What can hang from each mark:
K: G L U
G: K Q
W: Q S
R: A S
U: A
A: L R
Q: G J W
J: Q S
X: S
S: J R W

Every row comes from one small tree of marks. Brackets hold a mark, then the marks that hang from it, in alphabetical order. Every link used is in the known rows. Which tree was each row made from?
Known rows:
[J [Q G W] [S [R A]]]: [-33  -1  50  15 -31  16 -71  22   2  -1  -8 -26   5 -50 -48 -22  -3 -70
 -50   8  61  20  34  -2 -54  -8   7]
[X [S [J Q] [R A] W]]: [-22 -32  23  -2 -41  46 -60  44 -17 -12  22 -22   4 -46  -5  25  -9 -37
 -60 -12  11 -24  47 -20 -26  41  19]
[K G L [U [A [R [S J]]]]]: [ -3 -25  77  11  -1   1   1  46  -9  -1   1 -33 -22   6  -8 -76 -53 -18
 -27  -2 -63 -38   2  15  88  25 -21]
[J [Q G] [S R]]: [  6  11  32  19 -24  25 -61   7  11  -8  -6 -39  10 -37 -43 -12 -14 -54
 -37  19  73   2  23  -5 -21   3   7]
[U [A L]]: [  6 -21  22   7   6   6  13 -32   3   2  35  -2  -8   2  -6 -11 -29   7
  -8  -3 -14   5 -21  23   6   6  -7]
[K [G [Q W]] [U A]]: [-30 -39  44   9 -10 -16  14  34  -4  11 -12 -15 -27  -8 -49 -41 -42 -52
 -14 -13 -15 -30 -16  15  25   5   8]
[S [R [A L]] [W [Q G J]]]: [-21 -44  63 -12   4   4 -63  35   3  10  33 -19 -24 -29 -52  10  -9 -24
 -57  -4  30  -9  41  -4 -60  -2  -2]
[J [Q G] [S [R A]]]: [-20   3  41  12 -31  35 -69   8   4 -10 -10 -32   8 -44 -47 -12  -5 -46
 -58   8  79  -8  51  -5 -39   3   9]
[S W]: [  9  -4  16 -10 -12  -6  -2  -7   0   6   7  -2   4  -8  -2  -5  -2   8
 -14   0 -34 -10   5 -14   3   3   5]
[A L R]: [ 27  -2  36   9  22   5  10  -8  12  -2  33  -2  -6  23  -5 -13  -8  30
 -22  -9  -4   3 -10  10 -12 -24 -17]
[S J [R A] [W Q]]: [-72 -36  43 -10  -1  18 -45  70  -2  -7  37  -7  -7 -36 -18  36  -5 -13
 -68 -20   1 -34  46 -16 -18  15  -2]
[G [K L] Q]: [-31   2  13   0  42  -3  -3  36   6 -13  -9  -4  16 -10 -32  -9 -21  11
  -2 -15  34 -51 -12  11  26   1  19]
[Q J]: [ 30  -4 -10   0  -5  -9 -17 -12  -3   6  -7  -7 -12  -3 -10   3  -1 -39
   6  10 -10  14   1   2 -32   7  -2]
[U [A [R [S J W]]]]: [  11  -14   52   10  -11   10  -14   42    5    1   44  -25   -5  -10
   27  -47  -10  -23  -31   -5 -115  -20  -11    0   10   23   -3]
[W Q [S J [R [A L]]]]: [-94 -39  64   0  57  41 -53  65  14 -19  50  -6 -12 -11 -39  52  -4  -4
 -61 -23  60 -18  27   3 -24  -6 -26]
[U [A L [R [S J [W Q]]]]]: [  9 -32  75  12  30  25 -17  44  22   0  68 -25 -12  -2   4 -18 -20 -29
 -42 -14 -92 -12  -7   9   5  -1 -18]
[A L [R S]]: [ 32   2  36  16  22  28  -1  -1  15  -3  32 -11  -4  18   7 -32   6   8
  -5  -8 -37  -2   2   9  10 -10 -13]
[A L [R [S [J [Q G]]]]]: [ 26   3  57  33  21  18 -43  28  23  -5  41 -49  -5  -4  -4 -41   2 -26
 -38  -4 -19  -1  -2   5 -40   4 -22]
[Q [W S]]: [-39  -5  31  -1  32  -7 -17  29  10   4   1   6   1   2 -14   2  11 -31
   2   2   5  33 -27   0 -18 -21  -9]
[G Q]: [-14  -4   3   6  12   5  -2  24   8  -6  -2  -6   1  -7 -16   7  -4  -7
  -3  -9  14 -32  -9   0  -6   0  14]
[Q W]: [-13  -4   9   4  -1 -20  -1  13  -1   9   4   5  -3  -5   0 -10   1 -28
   7   0 -15  26 -16   4 -16  -8  -1]
[J [S R]]: [ -5   5  12  11 -20  31 -27  -3   2 -14   4 -12   7 -20 -21   0 -19 -23
 -21  10  45 -12  23  -3  12   3   6]
[G [Q [W S]]]: [-48  -8  33   5  41  -5 -19  55  19  -3  -2  -1   2  -4 -32  10  10 -41
   0  -7  19   0 -35   0 -25 -21   6]
[U [A R]]: [ 15  -8  31   3  -4  -4   6  19   0   5  23  -2  -7   8  -1 -28 -11  -4
 -14  -2 -37   7 -24  17   3  -7  -3]
[J [Q [G [K U]] W] S]: [ -1   9  43  22   3  19 -32  -9  16   4 -33 -31  -1 -27 -65 -46 -10 -87
 -23  -5  39  18  23   3 -38 -13   2]
[A L [R [S J W]]]: [ 21  -7  55  15  16  20 -10  17  16  -5  55 -23  -5   4  18 -33  -5  11
 -39 -12 -79 -25   2  -7  -3   7 -17]
[R [A L] [S W]]: [  1 -18  36  -4  -4  35 -13 -21   6   1  23  -3   1 -12   1 -19   8  14
 -25 -14 -53 -23  41  -7   3   9   0]
[R A]: [-21 -10   8  -7  -8   9  -8   3  -6  -1  -5   8  -1  -8  -7   1  11  10
 -20 -10   1  -8  25   1 -18  -2   3]
[X [S W]]: [ 29 -18   9 -11 -21  21  -9  18  -9  -1   3  -9   2  -7   9  -4  -7 -11
   0   0 -14  -6  12 -13   9   8  25]
[K U]: [ -1 -13   6   1  -9  15  12 -13  -4   4 -24   0 -13   4 -14  -6  -8  -8
   1  -3  -7  -3  16  -2  19  10 -10]

Which tree is each row?
[-11 -33  49  -8 -14 -13  14  -2 -16   7 -29 -11 -16   3 -33 -46 -62  -1
 -12   7  -9 -23   0  16  88  15 -11]  [K G L [U A]]
[-13 -14  50  -1 -22  44 -31 -32   6 -13  26  -5   5 -27 -34  -3 -22  10
 -62  -7  29 -29  52 -10  -8   0   2]  [J [S [R [A L]] W]]
[ 11 -10  14   6   2  34 -55  17  10  -5  -5 -19  -8 -23 -42  32 -18 -84
 -18  16  53   7  31  -1 -24  -5  -1]  [W [Q [J [S R]]]]
[-46  -5  53   1  31 -27 -31  56  11   8  -1 -13  -7  -3 -24 -30  13 -27
  -3   6  22  34 -31   2 -36 -24  -4]  [Q G [W S]]
[-42  -9  15  20 -13  -3 -43  38  -3  -1  27 -18  -1 -35  -6  20 -10 -68
 -32   0  12  18  -7  -4 -35  28 -10]  [S [J [Q W]] R]
[  2 -11   1   9  10 -21 -20  26   4  10  -6  -9 -14 -14 -23   3  -4 -71
  10   0  -9   7 -25   3 -59   1  11]  [G [Q J W]]
[-13  -8  23   4 -18  35 -48   8   5  -2   9 -24  10 -38   6   0  17 -44
 -44  -9 -64 -22  45 -21 -25  34  -3]  [R A [S [J Q] W]]
[ 37  14  46   7 -20  12 -47 -24  21   2 -17 -40  14 -30 -36 -26  -8 -57
 -40  19  14   4  21 -18 -27 -11   7]  [J [Q G] [S W]]
[-15   3  18  10 -30  52 -54 -17   2 -13 -11 -13  15 -40 -39  18  -4 -48
 -50   4  57  -8  56  -7 -20   5   4]  [J Q [S [R A]]]
[ -3 -51  19 -21 -23  40 -62  64 -15   3   5  -8 -13 -32 -26  38  -1 -60
 -29  -3  21  -6  55 -11 -31  13  24]  [X [S [R A] [W [Q J]]]]
[ 29 -11  48  31  12  36 -23   1  18  -4  53 -34  -5  -5   6 -23 -15 -44
 -30  -5 -59   5 -15  19  -9  20 -23]  [U [A L [R [S [J Q]]]]]
[ 38  -1  54  21  12  30 -31  -5  23  -2  47 -33   4  -7   7 -15   1 -26
 -46  -7 -71  -9   8 -11 -19  10 -22]  [A L [R [S [J Q] W]]]
[-90 -31  58   4  37  21 -37  53  11 -10  32   5  -5 -17 -50  19   1  -8
 -39 -22  56 -19  -2   7 -35 -12  -1]  [G [Q [W [S [R [A L]]]]]]
[ 18   2  46  35  23  16 -28  14  19   2  44 -27  -3  -3  10 -22   3 -62
 -26  -7 -54  24 -14   6 -38   0 -27]  [A L [R [S [J [Q W]]]]]
[-24   0  45  24 -14  26 -48  13   7  -1 -17 -32   0 -41 -70 -35 -16 -81
 -34  -1  67   6  31   1 -27   4   7]  [J [Q [G [K U]] W] [S R]]
[-31 -27  83  -3   3  33 -58  26  16  -7  28 -23  -4 -32 -58  -4 -20 -16
 -70  -7  59 -21  54  -7 -26 -22   4]  [J [S [R [A L]] [W [Q G]]]]
[-116  -24   72    3   14  -14  -65  102   -4   -7   34  -18  -15  -29
  -26  -16    6  -23  -53  -11   41    2    2   -2  -55    4   -6]  [Q G [W [S J [R A]]]]
[-17 -25   1   9 -20  29 -30  67 -18 -19  32 -20  -8 -20  12  11 -22 -18
 -17  -6  37 -22  10  -3   2  36  16]  [X [S J R]]
[-49 -49  36 -11 -13  42 -52  96 -14 -12  34 -14  -6 -34  -6  36 -11 -31
 -54 -20  19 -30  51 -16 -11  19  20]  [X [S J [R A] [W Q]]]
[ 58 -34  59   3  21  24 -26  12  21  16  40 -20 -18   0 -13 -15 -11 -61
 -16   3 -92  12  -5  13 -15  -7 -13]  [U [A L [R [S [W [Q J]]]]]]
[-44 -20  28   6  24  -1 -54  66   8   0   6 -10 -12 -21 -45  23   0 -72
  -4   6  37   4 -26   0 -48   2   7]  [G [Q J [W [S R]]]]
[-31 -28  39 -10 -17  20 -21  -6  -5  -4  40   5  -3 -20 -19   8 -11  37
 -53 -14   4 -27  35  -8  -8  10   0]  [S [R [A L]] W]
[ -4  -9  17  -1  44 -11 -40  55  11   7   4 -23 -14 -12 -50  -5   6 -45
  -5  -8  37   0   9  10 -60 -16   9]  [W [Q [G K] J]]
[ -5  -4  30  15 -14  62 -49 -44  10 -15  10 -14  10 -32 -46  19 -15 -32
 -58  -1  66  -5  52   1 -23   0  -7]  [J Q [S [R [A L]]]]
[-43 -11  63  -1  47  -2 -47  92  15  -4  20 -37   9 -27 -12 -38 -16 -19
 -26 -11 -23 -39  15  -5  21  11   8]  [R [S J [W [Q [G [K L]]]]]]
[-72 -19  36 -11   9  28 -43  41  -3 -11   8   6   1 -14 -30  20  15   9
 -33  -7  49 -14  25  -4  -5   1  -4]  [W [S [R A]]]
[-14 -30  56  20  37  10  24  24  13   3  29  -2 -21   6 -52 -42 -28 -24
 -20 -37 -20 -18 -29  32 -13 -13   0]  [G [K [U [A L R]]] [Q W]]
[ -3 -14  -8   7  21  20  -7   8   4  -2 -26 -13 -20 -10 -57   0  -7 -46
  -1 -19  12 -43  14   5 -28  16  13]  [G [K U] [Q J]]
[ 26 -11  68  35  12  20 -37  26  17  -1  53 -51 -11 -11  -5 -55 -16 -40
 -40  -1 -42   5 -20  20 -27  15 -17]  [U [A L [R [S [J [Q G]]]]]]
[-72 -14  57  12  51 -22 -26  88  15 -12  13 -25 -13  -4 -44 -11 -13 -39
 -37 -14  23 -39 -30  -4 -20 -14  -1]  [K [G [Q [W [S J]]]]]
[-18  -6  73   9  47   8 -42 111  23  -4  46 -39  -3 -12 -17 -45  15 -21
 -47 -24 -45 -39  17  -7 -27  -9   6]  [A [R [S J [W [Q [G K]]]]]]
[-11 -43  32 -11 -27  44 -27  16 -16  -8  36  -1  -4 -20 -10   5 -16  22
 -40 -14  24 -24  42  -7  -2  16  19]  [X [S [R [A L]] W]]
[  6 -40  40  -3  -6 -17  -4  11 -10   6 -41 -25 -28  -8 -61 -34 -67 -48
  -6   7  -4 -39  -7  17  49  23   1]  [K [G [Q J]] L [U A]]
[-41  -4  39  11  -1   0 -60  52   4  -7  42 -41   5 -48 -37 -14  -7 -18
 -65 -12  24 -40  13 -14 -42  33  12]  [S [J [Q [G K]]] R W]
[  8 -26  38  -2  21  23 -42  41  12  16 -16 -33 -21 -21 -48 -32   9 -69
  -4  -8 -39 -17  43  -8 -20  11   7]  [R [S [W [Q [G [K U]] J]]]]
[-16 -35  18 -17 -43  37 -33  43 -23  -7  15  -2   3 -29  -2   6  -3   1
 -30  -9  13 -25  47 -14   3  22  33]  [X [S [R A] W]]
